What can hang from each mark:
lipe: tipek
babef: pibak
modib: babef
pibak: babef dori
repit: lipe
gufe: dori
tipek: lipe
vozol: gufe
dori: gufe pibak repit tipek

Each row was made from one small tree. The marks that hang from a mark follow it in brackets, in alphabetical order. Every link used is in the known rows. Write each row's tree.
Known rows:
modib{babef{pibak{dori{gufe}}}}: [ 15  -2  -2  -6   1   2   0  -2  13   3  16   3   2  -2 -16  -5   2   1
  -1  -3 -14   4   9   3  -2   4   0  -3  -3  28   5   4  -3  -2 -22  10
 -12  -2  -6  -9  11   4   6  11  -8  -2   7  -5  -1 -13   9 -13  -2   6
  -4  -5  -6   0  -3  -5  20   2 -23  -4  14 -16   9   0  17]
pibak{babef dori{repit}}: [ -2  10   2   2   7  -7 -15  -1   2   2   2   2  -5  16  -1   2  -7   0
   0   8   8   5  12  -9   7   6   0   6  -2 -19  10   8   6   2 -25  -6
  11   2  -8  -3   1   2  -4 -15   1   0   8   4   6   7 -18  -2  -7   8
 -11   1  -8   3   6   4   1   3 -23   7   5   3 -10   2  -1]
babef{pibak{dori{gufe tipek{lipe}}}}: [ 15   3   4  -7   1 -14   6   2  10   9   6   6  10  -9 -12  -2   0   4
   7   5 -25  -1  -2   4   0   3   0  -8  -1  -6 -14   0  -2  -1   0  10
  -1  14  -4   1   2   1   0  17  -3  -1  -5   3  -9  -7   8  -9   7  -5
  -3 -10  11  -4  -3   6   8  -3  13   6  -1   2 -13   1  10]
babef{pibak{dori{repit tipek}}}: [  1   2  -1 -13   3 -14   7   1   7   9  14   4  10   1  -4   0  -1  -4
  -5   2 -10   0   8  -5  15 -12   1  -2  -3  11  -5  12  -4  10 -15   1
   9   2   5   0 -32  -3  -2   7   3  -2   0   7  -7  -6   2  -1  -1   6
  -4  -4  -1  -9  -5   1  -7  -6   6  14   2 -14 -16  -1   7]
vozol{gufe{dori}}: [ -9  11  -5  16  -5  -3   4  -8  10   3 -21 -13  -8  -7  10  -6 -22   7
  22   1 -25   2   1  15   1 -10   6  19  -4  24   1  18  -2 -21  -4  19
 -16   8 -21   5  -6  15  12  -8  -9  -3   8 -11   0 -20 -16  -3  -1  -7
   6   5   5  10  -3   0 -15   7 -38 -15 -13 -11  34  11  -5]
dori{gufe pibak{babef} repit tipek}: [-10 -18   0  10   0   8  10   6 -19 -12   4   8   3  18   3   2  17  -4
 -24   1  49  -2  -5 -22   6  12   0  -4   0   3  -5 -20   7   3  15   5
   6  -3   3   2 -13 -15 -10   3   8   5 -14  -5  -2  16  -1  14   5 -13
  -7  -3  10  -3   7   1  14  -4  20   5  12 -12   0  -3 -17]
pibak{babef dori{gufe}}: [ -4  -6   1  17   5  -1  -7   2   6   3   5   4   3  15 -10  -4  -3   2
   1  13   1   6   7  -8  -5  26   7  10  -4 -22   9  -2   7  -7 -21   0
  -9   6 -20  -2  33   8  -1  -5  -6  -1   6  -4   4   3  -8  -6   1  -2
  -5   0  -6   6   6   1  17   5 -31  -1   8  -4  -5   4  -3]
pibak{babef dori{repit tipek}}: [ -6   1   3   2   5  -7  -7   3  -7   0   4   7  -1  15  -3   0   2   0
 -15  10  14   7   5 -19   9  10  -1  -1   1 -22   4   2   8   4  -4  -5
  15  -3  -8   0 -12  -1  -9 -15   3  -1   4   5   4   8 -11   1  -6   7
  -7   5  -5  -2   7  -2   0   2  -3  16  11   8 -18  -2  -3]
gufe{dori{pibak{babef} repit{lipe{tipek}}}}: [ -2  -3  -3  -3  -5  13  -7   6 -15  -6 -23 -18  -6  -4  11  10  -8  -4
 -11 -11  19  -8  -1   7 -14  -6   1  14   3 -19  -3  -6   3   3  17 -17
  13  -7  19   5  16   0  -5 -12   8   2  -2  14   1  15   6  11  -1  -1
  -6   1  -6   5   3   1 -16   3  -4  -4 -18  20   9  -2 -19]
gufe{dori}: [ -4   8  -8   8  -7  -5  -1  -9  10  -2 -23 -13  -4   1   9   0 -18   7
  24  -2 -25   1   0  15   0 -28   5  20  -2   4  13  14  -2 -20  -8   1
  -8   0 -14   5   2  11   5  -8  -4  -1  18  -9  -3 -21  -7   1  -1  -2
  -4   3 -19   7  -8  -5  -4   0 -27 -10 -18   6  29   9  -3]
pibak{babef dori{repit tipek{lipe}}}: [  0  11   8  -1   8  -8  -7   2 -10  -1  -7   7  -6   4  -2   3   0   4
  -1  10  15   4   1  -9   8   7  -3  -8   3 -24  -1   1   4   3   4  -2
  17   8  -7   0  -1   0 -11 -18   6   1   6   5   5  12  -7  -9  -6   7
  -8  -1   8  -2   9   5   1   1  11   9   2  20 -16  -2   0]
modib{babef{pibak{dori{tipek}}}}: [  9  -8  -6 -13   1  -1   0  -3  11   4  13   5   6  -2 -10  -6   1   2
  -2   4 -25   5   4  -5   3  -6  -2  -9   0  14   5   9  -6  13  -8   1
  -9  -3  -6  -9  -6   4   3   6  -7  -3   4  -2   0 -10  10  -9  -6  11
   4   3 -12   0  -5  -5  13   0  -3   8   9 -19   3  -1  20]
gufe{dori{pibak}}: [  0   3  -9   5 -10   8  -3  -3  -2  -1 -30  -9  -2  -1   9   2 -17   3
  18  -1 -14  -3  -4   4   4 -18  11  22   0   5   5   3  -5  -9 -18  -1
  -5  -2  -7   3   2   3  -3  -7  -4   1   8  -8  -2  -9   6   7  -1 -13
  -1   0 -14  11  -6  -3   4  -1 -21 -14 -18  -7  26   6  -2]
lipe{tipek}: [ -5  18   4  -1   0   1  -5 -10  23  -4 -10 -12  -6  -9  11  -3  -9   3
  23  -4 -19   3  -6  29  -6   5   4   7  -2  -8  16  14  -1 -13   2  -7
 -19 -11  15   4   0  16  13  -1  -6  -2   9   0   7 -17   7   7   7   7
  12  17 -11  -1  -9 -13 -30   6  -5 -16 -24  21   4   6  -1]
pibak{babef}: [-17  -4  -1   4   1   0 -15  -9  16  -3  -4  -2  -7  12  13   0  -6   4
   9   7 -17   8   9   4  -4   7   2  11  -2   2  18  14  -3 -18  -1   1
  -5  -1   0   1  14  14  10 -18  -7  -2  12  -7   8  -6 -26   1  -4  -8
  -4  11 -13  10  -1   1   2   2 -10 -11 -11  10   6   9  -6]
gufe{dori{pibak{babef} repit tipek{lipe}}}: [ -2   8   1  -5  -6   7   2   4 -23  -7 -29  -1  -2   1  10  13  -5   3
 -12   1  17  -8  -7 -10   5 -14  -1   3   7 -12 -13 -12  -2   1  19  -3
  21   6  -3   5  -6  -5 -16 -16   9   3   1   4  -6  12   2   7  -4 -10
 -12  -9   6   2   7   6   6  -2  14   2 -14  14  17  -1 -11]
dori{pibak tipek}: [ -9 -11  -1   4  -4   4  -2  -1   1  -2  -7   3   0   2  12  -3   3  -3
  16   2 -12   1 -14  -4  10   1   6  -2   1   4   7  -4  -4   3   6  -5
  -5  -7   3   4 -13  -6   3   1   0   1  -8 -12   1  -1   0  15   6 -13
  16  13  -6   1  -6  -1  11  -3  18 -10  -3 -17  -3   1  -2]
modib{babef{pibak{dori}}}: [ 13   4  -4 -16   1  -4  -8  -4  18   3  14   4   1  -5  -9  -2  -5   1
   5  -3 -26   3  10   4   0  -2  -1  -5   0  19  10  16  -5   3 -26   0
  -6  -5  -5 -10   5   9   7   2  -8  -3  12  -1   3 -13   5  -9  -7  11
  -1   1 -12   3  -4  -2  17   1 -11   1   8 -20   9   1  20]
modib{babef{pibak{dori{tipek{lipe}}}}}: [ 12   4   0 -19   2  -2  -5  -2   5   4   3   7   1 -15 -11  -3   4   6
   6  -1 -31   0   0   4  -2  -8  -4 -16   2   7  -1   6  -8   5  -5   5
  -4   6 -10  -7   3   3   4   3  -5  -3   8   1  -1 -11  10 -12  -4   8
   1  -3  -1  -1  -1  -1  15  -1   8   2   9  -6   2  -1  22]
modib{babef{pibak{dori{repit{lipe{tipek}}}}}}: [ 16   9   1 -22   3   7  -7   0   5   0  16  -5  -1 -16 -10   0   3  -6
  -8 -13  -4  -2   8  15  -9  -1   0 -11   0   3   5   9  -2  13  -2 -13
   1 -12  21  -8   8   3  10   5  -2  -2   2  14   3  -2  13  -5  -5  25
   5   1  -3  -5  -2  -7 -19   2  -1   2   4   9  -9  -6  16]
repit{lipe{tipek}}: [-11   3   3   3  -3   3 -12  -7  18  -1  -5 -13 -13 -17  14  -7  -6  -3
  28  -8 -26   0  -6  37 -21   3   1   1   2 -21  11  12  -4 -11  17 -20
 -16  -9  25   5  21  14  18  -3  -5  -1   4   3   9  -9  -1   4   4   5
  25  20  -9   3  -8  -6 -38   2   7 -21 -21  30  -7   3  -2]

Which tree is each row?
[ -8  -8   4  -3  -1   4  -7   2 -12  -3 -16   7  -6  -4  13   6   2   6
   9   6 -12   0  -9  -9   4  15   5  -3   6 -10  -2 -10  -7   2  20  -4
   6  10   0   1  15  -3  -5 -12   0   0  -4  -6  -1   9  -7   6   1 -18
   8   4   2   6   3  12  23  -1  27  -8 -10   6  -1   0  -6]
dori{pibak{babef} tipek{lipe}}
[ -1   2   6   7   6   7  -7   7  -1  -2   6  -3  -3   4  -6  -2   1  -3
 -11   2  24   3   1   1 -18  30   1   0  -3 -35   0  -8  12   3   6 -17
   2   1   8   0  28   0  -3  -4   3   1  -6  14   5  16   3  -6   0  12
  -1  -5   4  -4   8  -5 -13   6  -8   3   4  21 -23  -4 -10]
pibak{babef dori{gufe repit{lipe{tipek}}}}
[-11   2   2   2   2   7  -7  -2  -6  -6  -1   1  -5  12  16   6  -1  -7
  -7  -3  23  -2   4 -11   9   2   0   7  -1  13   3  -3   0  -2 -11  -5
  15  -4  11  -3  -4  -4  -5 -13   2   1  -3  -4   7  11 -15  11  -1 -14
  -5  -1  -1   3   3  10   6   0   8  -8  -6  -6   1   3 -12]
dori{pibak{babef} repit}
[ -7  -4   9  14   7  -1  -6   5  -5   3  12   0  -3  12  -6  -2   2  -4
  -9   2  20   4   5  -3 -11  18  -1   1  -2 -27   2  -4   9  -2  -6  -8
   5   3  -4   0  28  -3  -5  -5   4   2   1   3   6  13 -12  -9  -3   3
  -7  -4   5   3   9   2   3   2  -8   0  17  13 -18  -1  -6]
pibak{babef dori{gufe repit{lipe}}}
[-12  -1  -1   8  -4   2   6   2 -11   2 -35  -5  -6 -10  12   2 -12   9
   8   5 -14   2  -6  -6   2  15   8   6   4   3 -17  -4   0  -5  19  18
  -1  20 -15   5   7   7  -2 -16  -3   0  -5  -3  -3   3  -6   1   0 -18
   0  -1  18  10   8  14  10   8  -6  -6 -10  -9  27   3  -8]
vozol{gufe{dori{pibak{babef} tipek{lipe}}}}
[ 13   3  -1 -12   3   2   9   1   3  -1  25  11   8   0 -18  -2  13  -1
 -16   1  16   0   3  -7   4  -7  -4 -13  -2  23  -1  -2   2   9  -4   7
  -1  -7  -5  -8 -14  -6   2  15   0   0   1   1  -3  -6  17  -8  -1  14
 -10 -10   1 -10   1  -8  10  -1   4  15  21 -12   0  -4  15]
modib{babef{pibak{dori{gufe repit tipek}}}}
[ -4 -12  -5   3  -9   3   7   2 -21  -6 -20  -6  -2  -4  11   4  -3  -4
   4  -7  14  -8 -10   1   1 -29   0   2   7  -3  -4  -9  -3   6  13  -5
  10  -2   3   7 -17 -11 -10  -3  10   4  -5   0  -5   7   5   8  -1  -6
   5  -1  -2   3   0   1 -12  -6  12  -1  -8   7   5  -5 -11]
gufe{dori{pibak repit{lipe} tipek}}
[  8  -7  -1   1   2 -12  13   3   9   9  11   4  14   2 -13  -8   3   2
   2   8 -21   4   4  -5   3   8   3  -2  -5  -4  -6   6   0   1 -10   9
  -6   5  -6   1  -2   0   1  17  -3  -1  -5   0 -10 -11   7  -4   8  -2
   0  -3   1  -4  -7  -2   6  -3  -4   8   4 -16 -11   2   9]
babef{pibak{dori{gufe tipek}}}
[ -3  -9   9   8   1  21   0   8 -10  -8  -1  -8  -3   1   8   3  11 -11
 -17 -15  38  -5  -3   3 -15  26  -2   1   0 -15  -9 -21   8   2  19 -14
   2  -6  29   2  25  -9   0   1   7   4 -17   8   7  21   3  14   7  -4
   4   2  10   0   5  -1  -6   3  15 -11  -5  11  -7  -5 -22]
dori{gufe pibak{babef} repit{lipe{tipek}}}
[-14  -2  -3  11  -3   4  12   4 -19  -3 -22  -5  -1   6  10   3  -6   0
 -17   3  14  -2   1 -13   7   8   5  10   0  16 -13  -4   4  -1  16  19
   8   5  -9   5 -18   1  -6 -15   3   1  -6  -1  -2   8  -8   8  -1  -7
  -3   1  12   3   7   7   3   6 -12  -2  -5 -20  21   1 -18]
vozol{gufe{dori{pibak{babef} repit tipek}}}
[-12   5  -5  14  -6   7   5  -3   1   3 -23 -12  -5  -5  12  -2 -17   4
  20  -2 -18   1  -2   1   3   2  11  23  -3  23  -4   8  -1 -10  -6  20
 -14   9 -11   5   0   8   5  -5  -8   0   1 -14  -1 -11  -9   3   1 -18
   9   4   8  11  -1   7   0   7 -37 -18  -7 -19  32   7  -7]
vozol{gufe{dori{pibak}}}
[  9   2   0  -2   2 -10  13   2  -1   7  23   5  13   4 -14  -3   5  -4
 -13   3   4   0   6  -7   7   0  -2  -6  -8   3  -9   2   1   4 -10   8
   1   2  -2   0 -18  -4  -3  19   6   0  -7   4 -11  -2   4  -4   5   5
  -8  -9   4  -9  -3  -3  -4  -5   4  13   9 -14 -14  -1   1]
babef{pibak{dori{gufe repit tipek}}}
[ -2   6   7  11  -3  -2   5  -5   7  -5  -5   7  -6  -7  -1  -5   8   9
  23   1  -4   2 -16  12  -6  -2  -5  -4   2   1  -5  -7  -2 -14  23  13
 -15  11 -10   7   0   1   6  10   1   3   3 -12  -2 -10   6  -2   7 -11
  10  -3  12  -6  -1  -4  -4  -2  25 -10  -9  21   9   2  -1]
dori{gufe tipek{lipe}}
[  1   7  -3  -1  -9   4   2   2  -9  -1 -36  -3  -4 -12   7   3  -8   8
  23  -2 -13  -5 -17   3   4 -19   6   2   5  -5  -9  -8  -5  -6  14   3
   2  10 -12   7  -1  -1  -8  -4   1   2   1  -5  -3  -4  15   5   2 -12
   3  -5   0   6  -3   2  10  -3   5  -8 -18   6  23   0  -5]
gufe{dori{pibak tipek{lipe}}}
[-10 -26  -2  14  -3  11   5   7  -6  -8  -4   7   4  13   4  -4  11  -1
 -12  11  12   4  -7 -22   0  29   3   1   0  -6   3 -21   2  -1  19   7
 -10   4  -3   3  10  -6  -5   2   0   2 -12 -10   0  10  -5  12  11 -18
   3   0  -2   4   3   2  32   2  13  -2   3 -18   1   0 -11]
dori{gufe pibak{babef} tipek}
[ 10   9  -3 -19   3   2  -6  -4   8   2  18   3   0  -4 -10   0   0  -2
  -3  -8  -6  -1  15   0   2 -17  -3  -2  -2  29   5  12  -6   7 -26   3
   3  -7   2 -11 -15   1   4   1  -3  -2  10   4   3  -9  12  -9  -7  14
  -5  -2  -4  -4  -3  -3   8  -1 -13   5  13 -10   5  -1  18]
modib{babef{pibak{dori{repit}}}}
[ 14   0   0 -19   2  -1  -8  -3   8   3  21  -1   0 -10  -8  -1   6  -4
   0 -10 -10  -2  12   7  -6 -17  -5  -8   2  18   3  12  -4   8 -16 -10
   1  -6   5 -10   3  -2   5   2  -3  -2   7   3   4  -5   1 -12 -11  16
   0  -2  -5   1   0   2  -3  -2   0   1  13   0  -2  -3  16]
modib{babef{pibak{dori{repit{lipe}}}}}
[  4 -11   1  -5   2 -13  12   3   0   7  25   1  12  -1 -10  -4   6  -6
 -11   1  -4  -2   4   3  -3  -2  -7  -9   0  -4 -13   0  -1   9   1  -2
   0   5   6  -1  -5  -7  -5  16   5   0 -12  10  -8   2  -5  -7   3   3
   0  -4   9  -7  -1   3 -10  -5  16  13  12  -1 -22  -3   0]
babef{pibak{dori{gufe repit{lipe} tipek}}}
[  7  -3  -1 -19   0  -5  -2   0   0   2  23   4   1 -11 -10  -2  12  -3
  -8  -5  -6  -1   4   1  -4 -13  -6 -17   4  15   3   3  -5  14   2 -10
   4  -4   5  -8 -14  -3   2   6   1  -1  -1   8   2  -2   5  -7  -8  17
   1   1  -1  -6   0  -2  -3  -3  12   9  15  -8 -12  -6  18]
modib{babef{pibak{dori{repit{lipe} tipek}}}}
[ -5 -14   7  14   5  -2   0   7 -12   2  14   7   2   9  -7  -1  10  -3
 -17   9  28   4   0 -16  -9  17  -4  -8   4 -35   0 -11  10   5  12  -8
   7   6  -5   1   8  -9  -6  -2   5   2  -8   5   3  20  -7  -6  -2   6
   0  -6   8  -3  10   0   3   2   8  12  18   9 -24  -6  -8]
pibak{babef dori{gufe repit{lipe} tipek}}
[-14 -26   3   0  -1   7  -3   6 -17  -4   4   1  -3   7  17   4  11  -8
 -13  -1  18  -1  -2 -13  -1   0  -2  -7   8  -7   0 -14   1   9  21 -22
  16   0  20   1  -4 -12  -6 -12  10   3 -17   0   5  23 -17  12  -3 -11
   8   7   4   2   6   9   2  -5  28  -1   4   9 -16  -6 -16]
dori{pibak{babef} repit{lipe} tipek}
[ 14  -5  -3  -6   1   2   3   1  10   2  16   8   8  -4 -17  -6   9   1
  -7   2 -11   4   3  -6  -3   6  -1 -12  -2  17   3  -1  -2   7  -5  12
 -13   0  -9  -7   0  -1   5  16  -8  -1   3  -4  -3  -8  16  -7   0  10
   1  -7  -8  -5  -3  -7  21   0  -2   9  16 -24   4  -2  18]
modib{babef{pibak{dori{gufe tipek}}}}
[ 12  14   3 -16   5 -12  -3   3   9   8  17 -12   3 -14   1   1  -6  -7
   5  -8 -12  -3   6  20  -8  -3   1  -1  -2  -7  -4  14  -1   9 -11 -16
   3  -6  25  -2   2   5   4   6   1  -1  -4  18  -2   1  -1  -1   1  13
   3   2   1  -2  -7   1 -34   1   2   0 -11  14 -20  -1   1]
babef{pibak{dori{repit{lipe{tipek}}}}}
[ -3   8   8   7   0   7   1  -4   8  -6  10 -10  -8  -5   3  -2   7  -6
   5 -17  19  -5  -6  32 -17   0  -8  -1  -3  -1  -1  -4   5 -10  18  -5
  -9  -7  17   6   6  -1  10  14   4   2  -6   2   5   1   5   2   9   5
  12   6   9  -9  -2 -11 -39   1  15 -12  -7  29  -4  -1 -12]
dori{gufe repit{lipe{tipek}}}
[ -8 -10  -1   7   3  -6  -8   0   4   6  -7   6   1  12  -2  -2  -2   3
   5  17 -13  12   4 -17   4  22   3  -1   1 -28  12   4   3  -1   2  -8
   0   2 -12  -1  11   6  -4 -15  -2  -1   4  -2   4   4  -8  -2  -5   3
   1   4  -8   6   3  -1  16   3  -8   9   3  -3 -13   2   5]
pibak{babef dori{tipek}}
[ -1   3  -8   3  -8   1   8   0 -19  -7 -21  -1   1   4   5   7  -4  -2
  -1  -2  26  -7 -12  -5  16 -32   4   9   1   7  -2  -7   0   2   6  -1
  11  -6  -5   6 -32 -11 -11  -4   9   3  -1  -7  -6   4  12  13  -1  -6
  -7  -2  -2  -1  -2  -1  -7  -4   2   2  -8  -3  18  -2 -12]
gufe{dori{pibak repit tipek}}
[ 14  11   7  -9   5 -10  13   2   1   5  14   5   7  -7 -11   0   4   1
  -2  -1   2  -3   1  -1   8  -5  -8  -9  -3   3 -19  -1  -2   5   0   6
  10  10  -2   0 -18  -4  -2  19   3   1  -7   5  -8  -1   9  -8   6  -1
  -8 -16  14 -10  -2   5  -5  -6  16  14   1   0 -15  -3   4]
babef{pibak{dori{gufe repit tipek{lipe}}}}
[ -3  -6 -11   6 -10   1   5   3  -4  -3 -30  -4   3   2   7   2  -8   4
   8   1 -13  -3 -15  -2   7 -18   3  11   3  -6   0  -5  -2   3   5  -1
  -1   1  -7   6 -12  -2  -6  -2   1   2   2  -9  -4  -7   9  11   1 -10
   3   2  -9   7  -6   0  10  -3  -5  -2 -17  -4  22   2  -4]
gufe{dori{pibak tipek}}
[ 19   9   0 -11   2  -1   2  -1   6  -1  22   6   4  -1 -14  -4   7  -2
 -11  -7  13  -1  10  -1   1  -6  -4  -8  -6  27   1   4   1   4 -23  10
  -1  -6  -4  -9  -3  -3   4  14  -3   0   6  -1   0  -5  14 -11  -3  12
  -9  -8  -1  -7  -1  -4  10   0 -12   8  16 -19   5  -2  15]
modib{babef{pibak{dori{gufe repit}}}}
[ -2   4   4  12  -1   1  13  -4   0  -9  12   7  -1   9  -1   0  13  -1
  -8  -3  28   1  -8   4   7 -18  -7  -4  -4  14   2  -5   3  -7  16  16
  -6  -7  -3   6 -33  -9   4  14   7   1  -2 -11  -2  -6   2   8   6   0
   1  -3   7 -13  -2  -9 -16  -6  19   0   9   6  -1   0  -9]
dori{gufe repit tipek}
